Each row comes from the steps of one path. Every step used is in the known rows, and no mark comes twice. Write the path behind each row, first mark first.
Known rows
zikir -> talap -> ripesu -> fabot: [  8 -23  -5   1   1   5   5 -18  -9  -5 -12  -5   2   8   2   2   0   6
   4   6   1  -1 -13   6  14   2  -2  -4  -6   8   1   0   8 -13  17  11
   7   0   6   7   7  -4   0   7  -6]
telef -> fabot -> ripesu -> talap: [  5 -22 -14  -1   4  -1  15  -9   1  -3  -4 -13  -3   0  -5   0  -8   0
  -7   3   5   4 -12  -6   3  -4   7   3  12   8  18  10  -2  -6  -3  -7
   9  -1 -11   3   9   4   2   2  -6]
fupug -> vokovo -> danom -> tave -> kilu -> mibig: [  1  -3  10  -7  -8  -1  -4  10  -2  -4   7  10  -4  -6   6   5   9  -3
  -3  -5  -2  -7   1  -2   4   3  -1  -7   5  -9   8  -2  -1   8  -3  -8
  -8   8  11  -5 -18 -12   1  -5  12]
setod -> kilu -> tave: [  0   5   3  -3   0   3  -9   1 -12   3   6   2  -3  -3   2   1   4  -6
  10   6  -2   0  -4  -2  -1  -1   2  -4   5  -8   1  -9  -6   7   3  -4
   0  -2   3  -2  -6 -10  -4  -3   4]
ripesu -> talap -> zikir: [  2   0  -9   3   2   2  -2  -6   9  -7  -3  -7   3   2  -4   4  -1  -4
  -3   2   8  -1   2  -5  -4  -3   0  -2  -6   6   9  -5  -2   6  -1   4
   5   0 -13   6   0   8   0  -3   0]
danom -> tave -> kilu -> zikir: [  1  12   2 -10   0   5  -6   7   2  -5   7   6   0   0   7   6   3   2
  -6 -10   0  -6   7  -1   1   1  -5  -2  -3  -7  -8  -9   6  15   1  -2
   4   3  -7   9  -2  -3  -2  -9  10]
setod -> talap -> tave -> danom -> vokovo -> fupug: [ -1  22  14   3  -2  -1  -6   6  11   5   0  12   4   5  -2   8  10  -2
   7   7  -6   3  -9  10   5   3   4   6 -10  -1  -3   5  -9 -25  -3  -1
 -13   3  17  -8  -2  -2   9  -3  -7]
zikir -> talap -> tave: [ 5  5 -3  3 -4 -2 -5  2 -2 -1  5  2  4  1  2  5 11 -3 10  3  3 -1 -8  4
  1  4 -8 -2  5  2 -9 -4 -2  2  4  2  3  3  0  1 -2  1 -1 -2  8]
vokovo -> danom -> setod -> kilu -> tave -> talap -> ripesu -> fabot -> telef: [ -8 -13   3   4 -13   3   1   4 -18   8   4   1  -3  -2   3 -10  -4  -1
  -2  -5 -13  -6  -1   8  -5   6   7   0 -10  -9  -1  24  11   8   2   2
  -5  -5  20  -1  -1  -6  -3   4  -2]
zikir -> talap -> setod -> kilu -> tave -> danom -> vokovo -> fabot -> telef: [-11  20   5   1 -14  -6   3   5  -5  10   9  12   1  -4  -3  -8   7   0
  12   2  -9   7  15  13  -9   7  -6   2   3  -7 -15   7  -3  -4 -16   6
 -18  -2  21 -10   0  -4   5   0  -8]
tave -> kilu -> zikir: [  3   3   3 -10   5   1 -10  -2   4  -3   2   3  -1   2   6   3  -1   3
  -6  -5   4  -2   6 -10   3  -1  -7  -2  -6  -3  -3 -12   0   9  -3  -2
   7   3 -10   6  -1  -4   1  -7   2]
setod -> talap: [  0  -6   0  -2   5   8  -3  -3   0  -1  -2  -1  -2   3   0   0   1   0
   8   7   1   0 -10  -3   4  -7   2   1   0   7   6  -2   0  -1   9   2
   5   2  -2   4   0  -3   1   1   4]
ripesu -> talap -> tave: [ 2  4 -4  6 -1 -2 -1 -1  4 -3  2 -4  2  0 -2  4  4 -8  3  6  6 -1 -5  0
 -5  0  1 -2  4  1  2 -3 -6  3  0 -2  6  1 -6  2 -3  6 -2 -2  4]
danom -> vokovo -> fabot -> ripesu -> talap -> setod -> kilu: [-12  -3  -9   2   1   1   9   2   0   1  -4  -2  -2   0  -7 -15  -7   7
   1   3   2   4   8  -3  -9   0   5   7  12  -5  13  -2  -4 -11 -23  -1
  -3  -7   0 -10   1  11   4   0  -9]
zikir -> talap -> ripesu -> fabot -> telef: [  4 -30  -8   0  -3   4  12 -22 -10  -4 -10  -7  -1   6  -4   3  -3   4
   4   6  -1   0 -13   6  14   2   0  -3  -4  12   8   9   9 -15  15  11
   6  -1   7   9   8  -7   4  10  -8]
fabot -> telef: [  2 -20   0  -6   3   0   8 -17   0  -5  -1  -4  -4   1  -9   6  -5  -2
   1   7   1   1 -11  -5   8  -5   3  -2   6  10  17   3  -2 -13   8  -5
   3   1  -2   5   0 -13   8   7  -2]
danom -> setod -> talap -> tave -> kilu: [ -8   8  12   2  -4   7 -11  20  -2   7   9   4  -2  -4   8  -6   7  -2
   0  -7  -6  -6   5  -2  -8   1  -8   4  -1  -9 -12   5   6  21  -3   1
   2   1   2  -2  -6  10  -8  -6  13]
zikir -> talap -> setod -> kilu -> mibig: [ -2   6   4   2   0   4 -14  15  -5   5   4   5  -3  -9   4  -6   7  -2
  15  -2   3   7  19  -7  -6  -4  -5  -3   3  -7  -9 -18  -1  19  -4  11
  -3  -1   0  -5 -13   5 -12  -2   7]
tave -> danom: [  8  -5  14  -5   6  -5   2 -13   4  -3  -3   1   4   2  -3   7  -1  -2
  -2   5  -3   0  -5  -1   7  -4   1  -4  -5   9  -1   0  -3  -7  13  -3
  -2   3   3  -2   4 -12   3   6  -1]
kilu -> setod -> talap: [ -2   3  -2   0   4   5  -7   6   2   4   2   1  -3   3  -1  -4  -1   1
  10   4   0   8   0  -4   1 -10  -2   0  -5   3  -7  -4   2   6   5   3
  -2  -1   3   1  -2  -3  -1   5   5]
tave -> talap -> ripesu: [  1 -15  -4   2   5   9  -3  -4   4  -4  -5  -3  -1   6   7   1   1   3
  -2   2   2  -2  -9  -2   7  -4   4  -4 -10   3  -6   3   8  -1  12   3
  13   5   7   6  11  -3   3   5  -5]
talap -> tave: [  3  -2   2  -1   3  -3  -3  -6   1  -3   3  -1   0   0   0   8   4  -6
   4   5   3  -4 -12   0   2   1  -1  -2   5  -1   1  -6  -6  -6   7  -6
   2   1   0   1  -4  -5   3   1   3]
tave -> kilu -> zikir -> talap -> setod -> danom -> vokovo: [ -6  37   6   3  -3  -6 -14  13   3   7  -1  16   2   0   4  -6  -2  13
  -3 -10   1   7  35   0  -3   5 -10   1 -12  -5 -25 -15   2   0 -15  10
 -10   2  -3  -2  -5   4  -1  -7  -4]
telef -> fabot -> ripesu: [  5 -27  -8  -8   8  -2  14 -14  -2  -3  -3 -11  -5   0  -3   4  -8   2
  -5   2   2   2 -19  -6  10  -3   4   2  13   6  18   6  -2 -15   4 -11
   6   0  -6   3   8  -6   6   4  -7]
telef -> fabot -> ripesu -> talap -> setod: [  0 -12 -14   2   4  -2  13  -3   2   2  -4 -13  -3  -2  -5  -2  -9   0
  -6  -1   5   8   0  -6  -6  -3   2   5   9   4  11   9  -2  -3  -9  -3
   4  -5 -11   0   5  13  -2   5  -8]
setod -> kilu -> zikir -> talap -> ripesu -> fabot: [  3  -4  -9  -4   1   6  -7  -7 -11  -1  -9   0   3   2   8   0  -1   9
   5  -3   1  -3   3   1   7   3  -4  -1 -13  -3  -5 -10   7   3   7  17
   4  -5  -2   7   5  -1  -5  -4  -3]
talap -> setod -> danom -> vokovo: [ -6  14  10   4   7  -7  -1  -4   1   2  -7   8  -1   0 -10  -2  -9   8
  -1   3  -1   7  15   2   3  -1   7   0  -3   3  -3 -12  -4 -28   2  -2
 -14   0   4  -5  -8  -8   6   7 -10]
danom -> setod -> talap: [-2 -5  6  1  4  9 -1  6 -1  1  1  1 -2  1 -1 -7  1  3  3  0 -5 -1 -3 -5
  2 -6  1  4  0  3  0  3  8  2  7  0  1  0 -3  3 -4  2 -3  1 10]
telef -> fabot -> ripesu -> talap -> setod -> danom -> tave -> kilu -> zikir: [ -7  24 -10   1  -4  -3   3  19  -2   7   3  -1  -2  -9   3  -4 -11   3
 -16 -21   1   2  31   3 -14   4   1   5   0  -8  -9   4   7  21 -17   4
  -4  -4 -16   1   5  16  -9  -7  -4]
ripesu -> fabot -> telef: [  5 -33   2  -8   2  -1  17 -28  -8  -5  -7  -8  -5   2 -12   5 -10  -1
  -1  10  -1   0 -14   0   9  -4   4  -1   4  11  25   7  -2 -21  14  -2
   2  -2   4   8   0 -15  10  10  -7]
kilu -> zikir -> talap -> setod -> danom: [  1  30  -4   3   1  -7 -12   7  -2   5  -1   9   4   0   1  -4  -2   6
   4  -8   5   7  25   0  -5   1  -8   0  -9   2 -19 -14   3   4  -3  11
  -8  -2 -12   1  -2   4  -4  -1   0]
tave -> kilu: [  2 -12   9  -7   4   4  -5  -6  -2  -2   0   0  -3   2   2   3  -1   0
  -3   2   1  -1  -1  -9   4  -3  -3  -3   1   2   4  -4   0   3   1  -4
   7   4  -1   1  -2  -7   1  -1   2]
setod -> kilu: [ 0 -8  5 -8  7  5 -6 -5 -7 -2 -1  0 -1 -3 -2  3 -3  0  5  5  0 -1 -3 -9
  2 -5  4 -1  4  0 11 -9 -3  0  5 -1  2 -1 -3 -2 -5 -9 -1  0  3]

Which path is each row?
[  4  -2  -1  -7  -4  -3   5  -3  -5  -7   2   6   4   1  -3  11   2   1
  -2   1  -4  -9 -14   2   5   4   2  -2   7   3  15   6  -1 -15   6 -10
 -10   2   8  -2 -13 -16   8   1  12]  fupug -> vokovo -> danom -> tave
[ -8  11   1  -2  -2  11  -7  20  -5   5   8   4   0  -9   4   0   1  -1
   2  -7  -6  -3  15   2 -15  -4   1   2  -2  -8 -10   2   6  22   1   6
  -1  -2   6  -1  -6   5  -7   0  11]  danom -> tave -> talap -> setod -> kilu
[ 3  3 -3  1  2  1 -4  1 -2  2  0  1  3  2 -1  1  3  3  8  2  2  6  5 -3
 -2 -2 -9  0  1  6 -8 -5  2  0  1  7  0 -1 -3  0 -5  4 -3  4  5]  zikir -> talap -> setod
[  1 -10   0   1   0  -7  20 -13  11  -6  -7  -1   3   7  -7 -10  -3   5
  -7   7  -1   2  -6   5   5   2   7   3   6   6   8   7  -3 -20 -10  -7
  -1   2   6  -6  14  -2  12   3 -12]  tave -> danom -> vokovo -> fabot -> ripesu -> talap
[ -7  -8 -11   4   2  -2  15  -6   7  -3  -6  -4  -2   6  -8 -13  -6   7
  -2   5   5   6   0   0  -3   0   3   6  12   1  11   0  -3 -21 -18  -6
  -1  -3   0  -5   4  10   9   4 -12]  danom -> vokovo -> fabot -> ripesu -> talap -> setod
[  1  10  -7   2  -5   3  -8   5   6   0   7   0  -2   1   8   2   9  -8
   1  -1   4  -2  -1   4  -7  -1  -5  -4  -9  -5 -10  -1  -1  17   2  -1
   5   2   2   8   2   1   1  -5   1]  kilu -> tave -> talap -> zikir
[ -3  -9  -5   2   7  11  -6  -4   1  -3  -7  -3  -1   6   5   1   1   3
   7   4   1  -3 -12  -1  11  -6   4  -1  -8   5   0  -2   7  -4  13   7
   9   2   2   4   7  -1  -1   3  -2]  setod -> talap -> ripesu
[  1   0   5 -10  -8   0  -1   3  -7  -3   5   8   3  -1   3  10   3   1
  -7  -4  -5 -10  -5  -1   1   6  -3  -2   4  -2  10   8   2  -1  -3  -8
  -7   5   9  -4 -14 -13   5  -3  13]  fupug -> vokovo -> danom -> tave -> kilu
[  2  -4  -4   3  -4 -10  13  -5   5  -2   1  -6   4   2  -1  -5   3  -6
  -3   1   2  -3  -8   8  -7   5  -1   2   8   1   2  10  -4   2  -9  -5
   3  -2   2  -8  14   7   3   1  -5]  vokovo -> fabot -> ripesu -> talap -> tave -> danom
[  1  12  -9   1  -5  -3  -4   9   6   1   3  -4   0   1   9  -1   1  -3
  -8  -8   8  -4   6  -4  -8   7  -7   2   0 -10  -5  -5  -4  23 -17  -2
  13  -2 -16   1   6  16  -6 -11   4]  fabot -> ripesu -> talap -> tave -> kilu -> zikir
[  2   3   1   6  -3 -12  16  -3  13   2  -2  -4   3  -2  -3   4  -2  -1
  -9   3  -2   1  -7   8   2   6   6   3   5   0   0  13  -9 -15  -7  -9
  -4   2   4  -5  11   4   4  -1 -11]  telef -> fabot -> ripesu -> talap -> tave -> danom -> vokovo
[-11  24  -2  -2 -10   5 -17  26   4   4  12   7   3  -2   7   1   2  -3
   1 -13  -5  -4  16   4 -12   1  -7   1 -13  -7 -12   5   8  32  -8   7
 -11  -1   4  -3  -7   5  -6  -8  13]  vokovo -> danom -> tave -> kilu -> setod -> talap -> zikir
[  4  -5   6  -5   7   2   1 -10   6  -5  -5   6  -2  10 -10   7   1   6
   2  11   1   9 -14  -3  15  -2   8   3   0   5  17  -5  -6 -44  -2 -10
  -7   4   9  -1  -7 -12  15   2 -11]  danom -> vokovo -> fupug
[ -3   6  10  -1  -1   4  -6   9 -13   5   9   4  -3  -4   1  -7   4  -2
   5  -2  -7   0   2  -3  -4   0   2   0   5 -11  -6  -4   2  10   2  -6
  -5  -4   2  -3 -10  -5  -8  -3  10]  danom -> setod -> kilu -> tave
[  1  17  21   6  -8  -4 -12  24  -2   8  11  11   4 -13   8  -7  15  -6
   8  -8  -8  -2  18   2  -6   4  -5  -2  -1 -13 -25  -5   2  29   0   7
 -10   2   8  -9  -9   5 -15  -5  14]  zikir -> talap -> tave -> danom -> setod -> kilu -> mibig
[  0  15   3  -6   0  -2 -14   5   5   0   7   4   0  -1   9   7   5  -3
  -3  -7   5  -6   5  -4  -3   4 -11  -2  -5 -11 -10 -12  -4  13  -6  -3
   5   2  -7   4  -2   2  -1 -11   4]  talap -> tave -> kilu -> zikir
[  1  -3  -5  -2   2   5  -4   0  10  -4   1  -3   0   1   3   4   2  -2
  -4  -2   5  -4  -1  -3  -4  -4  -3  -1 -10   3   1   0   1   9   4   3
   8   4  -2   8   4   2   4  -3   0]  tave -> talap -> zikir
[ 6  3  1  7 -3 -9  7 -2  7  1 -1 -5  6  1  0  1  1 -8 -4  2  0 -3 -5  5
 -4  5  1  0  1  2 -3  7 -6  7 -1 -3  4 -2 -3 -6 10  7 -4  2  1]  fabot -> ripesu -> talap -> tave -> danom
[  2 -11 -14   3  -1  -5  12  -2   2   0   1 -12  -2  -3  -2   3  -2  -6
  -4   1   5   0 -13   0  -2   2   4   3  13   0  10   9  -6  -2  -6  -8
   7  -2  -8   1   7  10   0  -1  -4]  telef -> fabot -> ripesu -> talap -> tave
[  0 -22  -3   0   5  11   3 -15  -6  -3 -13  -6  -2   6   3  -1  -3   4
   4   6  -1  -4 -15   5  12  -4   5  -1 -10   5   8   2   7 -11  19  10
   8  -2   7   7   7  -3   0   7  -7]  setod -> talap -> ripesu -> fabot
[ -7   7   0   6  -5  -1   5  22  -3   7   4  -2  -9 -14   2 -11  -5  -4
 -10 -17   1   6  29   3 -10   0   7  -1   8 -10  -4   2   5  24 -13   2
  -4   0  -5  -4  -2  14 -13  -2  -5]  telef -> fabot -> ripesu -> talap -> setod -> danom -> tave -> kilu -> mibig
[  5  -3  -3   4  -3 -11  13  -3   6   3   0  -9   3  -4   0   5  -2  -7
  -8  -1  -1   0  -7   5  -4   4   2   2   6   1   1  16  -6   2  -3  -5
   1  -1  -3  -4  13   7  -1   1  -6]  telef -> fabot -> ripesu -> talap -> tave -> danom
[ -3  14   1   9   4  -4  -3   0  -2   3  -6   0   1  -2  -8  -5  -9   0
  -1   1   4   9  20  -2 -10  -4   5  -1  -3   6  -1  -5  -1  -1  -2   6
  -6  -3  -9  -4  -5   5  -5   6  -5]  ripesu -> talap -> setod -> danom
[ -3  19  14   5  -2  -4  -3   3  12   3   0   9   4   0   1   4   6  -1
   5   6  -7  -4  -4  10   3   2   1   2  -7  -1 -12   1  -7 -10   5   0
  -7   4  14  -5   2  -3   4  -2   0]  setod -> talap -> tave -> danom -> vokovo
[ -3   0 -10   6   4  -7  10  -1  -4   6  -7  -9  -3  -5  -8  -6 -15   2
  -8  -4   4   9  13  -2  -7  -2   7   4   7   5   8   7  -1  -5  -8   0
  -4  -5 -12  -5   5   9  -3   6 -13]  telef -> fabot -> ripesu -> talap -> setod -> danom
[  6 -16  -9   2   3   1  10  -8   2  -5  -6  -9  -1   5  -5  -4  -5  -1
  -4   6   5   1 -10  -6   2  -2   5   1   8   8  15   1  -2   0  -2  -5
  11  -2 -12   1   6   4  -1   3   1]  fabot -> ripesu -> talap
[  2  -8  10  -2   3  -4  -2  -3  -3  -3   3   3   3   3  -5  -3  -3   3
  -4  -1  -5  -3  -6  -7   2   0   4   0   2   5   7   5   3 -10   4 -10
  -7   0  -1  -3 -10  -9   2   4   7]  vokovo -> danom -> setod
[  3   8  19   2   1  -8   0   2   3   2   5   3   5  -2  -1   3   5  -4
  -4  -4  -9  -5   0   3  -2   3  -3   0  -3  -3 -15   5   1   1   9  -6
  -8   0   5  -4  -2  -2  -3   3   7]  talap -> tave -> danom -> setod
[  8  -8 -11  -1   1   2   0 -14  -3  -6 -10  -2   3   9   7   2   1   8
   2  -1   4  -1  -6   4  13   3  -6  -3 -13   3  -7  -8   8  -7  12  13
   7  -2  -2  12   9  -1   0   0  -5]  kilu -> zikir -> talap -> ripesu -> fabot
[ -3   6   0   2   0   4  -7   4   1   1   4   1   0   0   3   3   7  -5
  10   5   1  -4 -11   3  -1  -2  -2   1   2  -1  -1  -3  -4   4   6   1
   3   1   0   1  -2   3  -1  -2   7]  setod -> talap -> tave
